Each row was made from one path, in order. Every step used is in the known rows, and no mark comes twice. Write each row's path.
Known rows:
sosipom > tatake > zafugi > rupo > zuzoti > zifop > nopu: [-55.1, -20.2,  26.7,   8.1,  13.4,  17.6,  16.4,  32.3,   3.0,  19.5,
 -18.5,  -2.0,  -2.2,  -7.3,  -1.2, -82.9, -16.0,  -5.9,  30.6,  21.3]
gagap > rupo: [ -6.2, -11.7, -37.3,  14.6,  22.4, -10.5, -11.4,  -3.8,  15.7,   3.0,
 -11.1, -18.5, -21.7,  -0.8,  30.0, -59.7, -52.5,  16.3,  28.0,  15.6]
zifop > sosipom > tatake: [-42.5, -20.0, -18.9,  11.1,  -4.5, -31.0,  -3.9,  16.9,   9.0,   2.1,
 -17.3, -28.0, -17.3,  21.5,  21.5, -71.7, -12.7,   4.8,  -0.9,  24.2]
rigaf > zifop > sosipom: [-57.2,  -3.1, -24.1,  25.4,  -6.4,   1.1, -16.8,  21.6,  13.8,  -7.1,
 -17.7, -29.4, -18.2,  54.5,  23.9, -58.7, -29.2,   9.3, -17.8, -13.2]
tatake > zafugi > rupo > zuzoti > zifop: [-44.0, -24.5,  28.5,  24.0, -11.8,  28.7,   6.0,  23.0,   8.8,  15.0,
 -11.6, -16.1,   1.1,   8.2,  -6.7, -67.6, -52.9,  13.7,  16.5,   7.9]
nopu > zifop > zafugi: [-21.2,   1.1, -15.4,   6.1,  16.9,  17.4,  -2.0,  27.2,   0.3,   7.3,
 -10.0, -47.7,  -4.8,  79.0,  12.1, -58.2, -70.7,  42.1,  14.6, -37.9]
zifop > sosipom > tatake > zafugi > rupo > zuzoti: [-48.3, -29.0,  14.6,  25.9, -24.2, -18.9,  13.0,  28.3,  -3.0,  11.4,
 -23.9, -18.1, -12.3,  -9.0,   4.7, -72.6, -24.5,  14.8, -11.4,  38.8]
sosipom > tatake > zafugi: [-34.6,   5.3,  30.5,   0.6,  19.7,  17.0,  -0.2,  31.0,  -9.8,  23.8,
 -15.1,   1.5, -19.1,  24.0,   8.3, -75.2, -59.6,  -6.2,  33.6,  18.9]
zafugi > rupo > zuzoti > zifop > nopu: [-54.2, -46.6, -25.9,  13.6,  -9.7,  28.9,   9.5,   6.7,  34.8, -16.3,
  -4.3, -31.4,   8.8,  13.2,  -6.1, -70.2, -10.2,  12.4,  11.3,   1.7]
nopu > zifop > sosipom > tatake > zafugi: [-43.4,  -9.2,   5.3,  13.3,  14.4,  -7.8,   1.4,  25.8,  -1.6,  21.6,
 -34.1, -31.4,   0.3,  27.2,  19.1, -73.8, -18.9,  26.2,   8.6,  -4.6]
rodif > nopu: [-45.5, -26.1, -28.8,   7.2,  28.7,  31.2,  -4.1,   9.5,  -7.3, -13.4,
  -2.2, -36.2, -12.8,  32.6,  22.0, -81.2, -43.2,  21.3,  13.4,  19.3]
zafugi > tatake > zuzoti: [-18.2, -30.5, -11.2,  13.5,   1.3,  36.9,  -3.3,  10.0,  16.2, -15.2,
  -3.6, -12.8, -14.9,  -2.1,   1.3, -38.9, -58.0,  20.1, -19.8,  -6.5]
sosipom > tatake: [-35.4,  -1.7,  -7.2,  -6.1,  20.2,  17.8,  -3.6,  18.1,   2.7,   7.6,
  -8.9,  -8.3, -22.7,  46.8,   7.7, -77.4, -45.4,  -7.8,  29.0,  13.0]
rigaf > zifop > nopu: [-56.7,  -2.9, -28.2,   4.2,  20.8,  36.4, -12.7,  17.7,  28.1, -23.6,
  -7.1, -20.7,  -3.5,  49.6,  24.6, -57.3, -27.6,  -0.3,   8.2, -23.2]
zuzoti > zifop > nopu > rodif: [-60.2, -35.2, -36.3,   9.3,  41.9,   8.9,  -4.8, -15.6,  53.0, -10.1,
   3.7, -45.2,  33.7,  25.6,  50.6, -73.8,   9.6,  -9.5,  45.9, -19.3]
nopu > zifop > zafugi > rupo: [-34.6,   0.0, -19.8,   8.2,   7.1,  22.7,  -1.3,  40.1,  -5.9,   4.9,
 -18.6, -46.5,  -5.7,  71.6,   2.6, -64.6, -69.4,  46.2,  -2.3, -30.5]
sosipom > tatake > zafugi > rupo: [-48.1,   3.2,  26.8,   3.0,   9.8,  22.1,   0.4,  44.8, -15.9,  22.2,
 -23.6,   3.1, -20.1,  16.8,  -1.0, -80.7, -58.2,  -2.1,  16.2,  26.6]
zuzoti > zifop: [-41.1, -16.7, -23.3,   6.4,  22.8,   2.9, -17.5,   1.1,  33.7,   9.2,
  -1.5, -35.9,  -3.0,  51.5,  18.5, -71.5, -11.0,  -7.6,  44.4, -24.4]
rupo > zafugi > tatake > zuzoti > zifop: [-10.8, -28.2,   9.2,  14.9,  11.3,  21.0,  -9.3,  23.4,  22.9,  34.7,
 -15.7,  -9.3,  -4.8, -16.5,  24.7, -51.0, -40.1,  11.2,   2.7,  -6.9]
tatake > zuzoti > zifop: [-28.2, -30.3, -18.1,  20.8,  14.0,  14.8, -11.6,  -0.9,  39.2,  -8.4,
   3.4, -27.4,  -2.3,  31.8,  20.2, -54.0,  -2.6,  16.9,  20.8, -19.5]
rupo > zuzoti > zifop > zafugi: [-22.2, -35.3,  -5.2,  24.1,  -7.3,   8.5,  15.9,  -1.9,  24.0,   7.4,
  13.4, -39.0,  -5.3,  48.1,  -2.0, -59.8, -43.6,  18.1,  31.7, -18.7]

Write each row's path:
[-49.8, -35.3, -39.2,   4.5,  30.0,  28.9,   0.7, -17.5,  46.9, -36.3,
   7.0, -39.4,  35.5,  20.1,  53.6, -62.0, -33.3,   5.8,  23.0,   3.1] | zifop > nopu > rodif
[-58.3, -37.6,  20.0,  28.1,   1.3,  34.2,  15.1,  10.1,  22.2,   2.3,
  -8.2, -22.7,  27.2,  -9.5,  17.8, -69.6, -40.9,  12.8,  17.4,  11.5] | tatake > zafugi > rupo > zuzoti > zifop > nopu > rodif
[-48.2, -32.4,  23.9,  32.2, -23.4,   3.8,   7.0,  24.5,   9.4,  14.1,
 -17.2, -24.5,   2.0,  -5.1,   0.2, -66.4, -34.6,  18.8,   2.3,  15.3] | tatake > zafugi > rupo > zuzoti > zifop > sosipom
[-38.4, -20.6, -28.8,  13.2,   5.9,  -4.0,  -7.5,   8.5,  19.1,  -1.8,
 -23.6, -50.3,   6.1,  45.4,  22.6, -62.6, -19.6,  35.7,   1.3, -19.2] | nopu > zifop > sosipom
[-25.1, -20.3, -11.0,  19.5, -27.4,  16.7,  12.5,  33.2,  -3.3,  -7.3,
   3.4, -37.1, -18.7,  51.4, -10.9, -55.0, -89.3,  37.9, -12.4,   1.0] | zifop > zafugi > rupo > zuzoti
[-36.3, -22.5,  28.7,  21.0, -20.4,  38.5,   7.0,  24.9,   3.2,   3.9,
 -10.7, -12.4,  -3.4,   8.3,  -9.0, -60.8, -77.5,  21.5,   4.5,  18.1] | tatake > zafugi > rupo > zuzoti
[-20.1, -22.5, -12.8,  25.1,   9.4,   0.5,  -5.1,  15.3,  24.5,  -2.7,
   6.9, -34.9,  -9.0,  42.0,  19.4, -48.4, -21.6,  28.3,  13.2, -25.7] | tatake > zuzoti > zifop > zafugi
[  4.4, -24.6, -11.4,  26.6,  27.1, -13.6,  -7.5,  11.4,  17.4,  42.6,
 -25.4,  -4.5, -16.7, -57.8,  38.9, -55.3, -32.0,  17.8,  15.1,  11.0] | gagap > rupo > zafugi > tatake > zuzoti > zifop
[-65.8, -24.9,  24.9,  17.1,  21.0,  26.1,  21.6,  20.9,   7.2,  18.5,
 -16.2,  -6.4,  13.1,  -7.7,  15.7, -87.8, -23.3,  -5.1,  28.5,  23.8] | sosipom > tatake > zafugi > rupo > zuzoti > zifop > nopu > rodif
[-40.4,  14.3,  -6.0,  18.2,   4.6,  27.8,  -6.4,  45.6, -12.6,   7.0,
  -9.5, -20.4, -32.7,  63.3,   3.9, -48.3, -89.4,  13.3, -21.5, -34.5] | rigaf > zifop > zafugi > tatake
[-40.0, -21.4, -16.9,  17.0,  12.4,  -3.1,   2.0,  16.4,  10.8,   4.4,
 -28.0, -34.0,  -0.6,  30.7,  19.9, -67.3,  -0.9,  36.8,  -3.5,  -8.1] | nopu > zifop > sosipom > tatake > zuzoti
[-37.7, -16.3,  -3.7,  10.5,  26.6,  11.1,  -0.8,  14.5,  16.4,  10.3,
  -6.9,  -7.4, -16.5,  28.7,  12.7, -73.3,  -0.4,  -0.6,  28.9,   0.6] | sosipom > tatake > zuzoti > zifop
[-55.3, -33.8, -23.1,  22.5,  32.9,  11.9,  10.1,  19.8, -16.3,  -2.4,
 -25.0, -40.6,  -5.0,  11.5,  27.5, -86.7,   5.3,  46.6,  -7.8,  16.0] | rodif > nopu > zifop > sosipom > tatake > zuzoti
[ -0.1, -32.3, -18.1,  21.4,  33.8, -16.1,  -3.7,  10.6,  26.9,  30.4,
 -23.7,  -7.4,  -5.7, -75.0,  46.0, -53.2, -12.8,  16.4,  18.6,  11.5] | gagap > rupo > zafugi > tatake > zuzoti > zifop > nopu
[ -9.6, -17.3,   6.3,   1.8,   6.3,  24.9, -11.8,  25.8,  12.5,  32.6,
 -16.4, -10.2,  -9.7,  -2.7,  20.5, -54.2, -76.4,   5.0,   2.1,   2.4] | rupo > zafugi > tatake
[-15.4, -36.1,   5.3,  23.0,   1.0,  -5.0,  -8.6,  24.0,  24.4,  33.7,
 -20.9, -18.1,  -3.3, -30.0,  30.8, -50.0, -21.8,  16.1, -12.1,   0.1] | rupo > zafugi > tatake > zuzoti > zifop > sosipom
[-36.2, -29.0, -15.7,  21.3,  -7.3, -25.7,  -0.4,  15.2,  14.1,  -6.5,
 -14.9, -23.7, -15.9,   7.9,  23.1, -62.0,  -1.3,  18.5, -13.2,  24.4] | zifop > sosipom > tatake > zuzoti
[-54.1, -22.8, -20.2,  14.6,  13.9, -39.5,  -9.0,  11.9,  22.6,  20.2,
 -16.5, -36.4,  -8.3,  26.3,  25.1, -81.3,  26.5,  -9.9,  27.5,  -1.7] | zuzoti > zifop > sosipom > tatake
[-24.0, -48.7, -35.0,  33.7,  28.8,  -4.7,  16.9, -33.6,  42.2,   0.8,
  -0.9, -27.5,  13.8, -29.5,  42.0, -67.0, -13.5,  14.8,  42.9,  12.5] | gagap > rupo > zuzoti > zifop > nopu > rodif
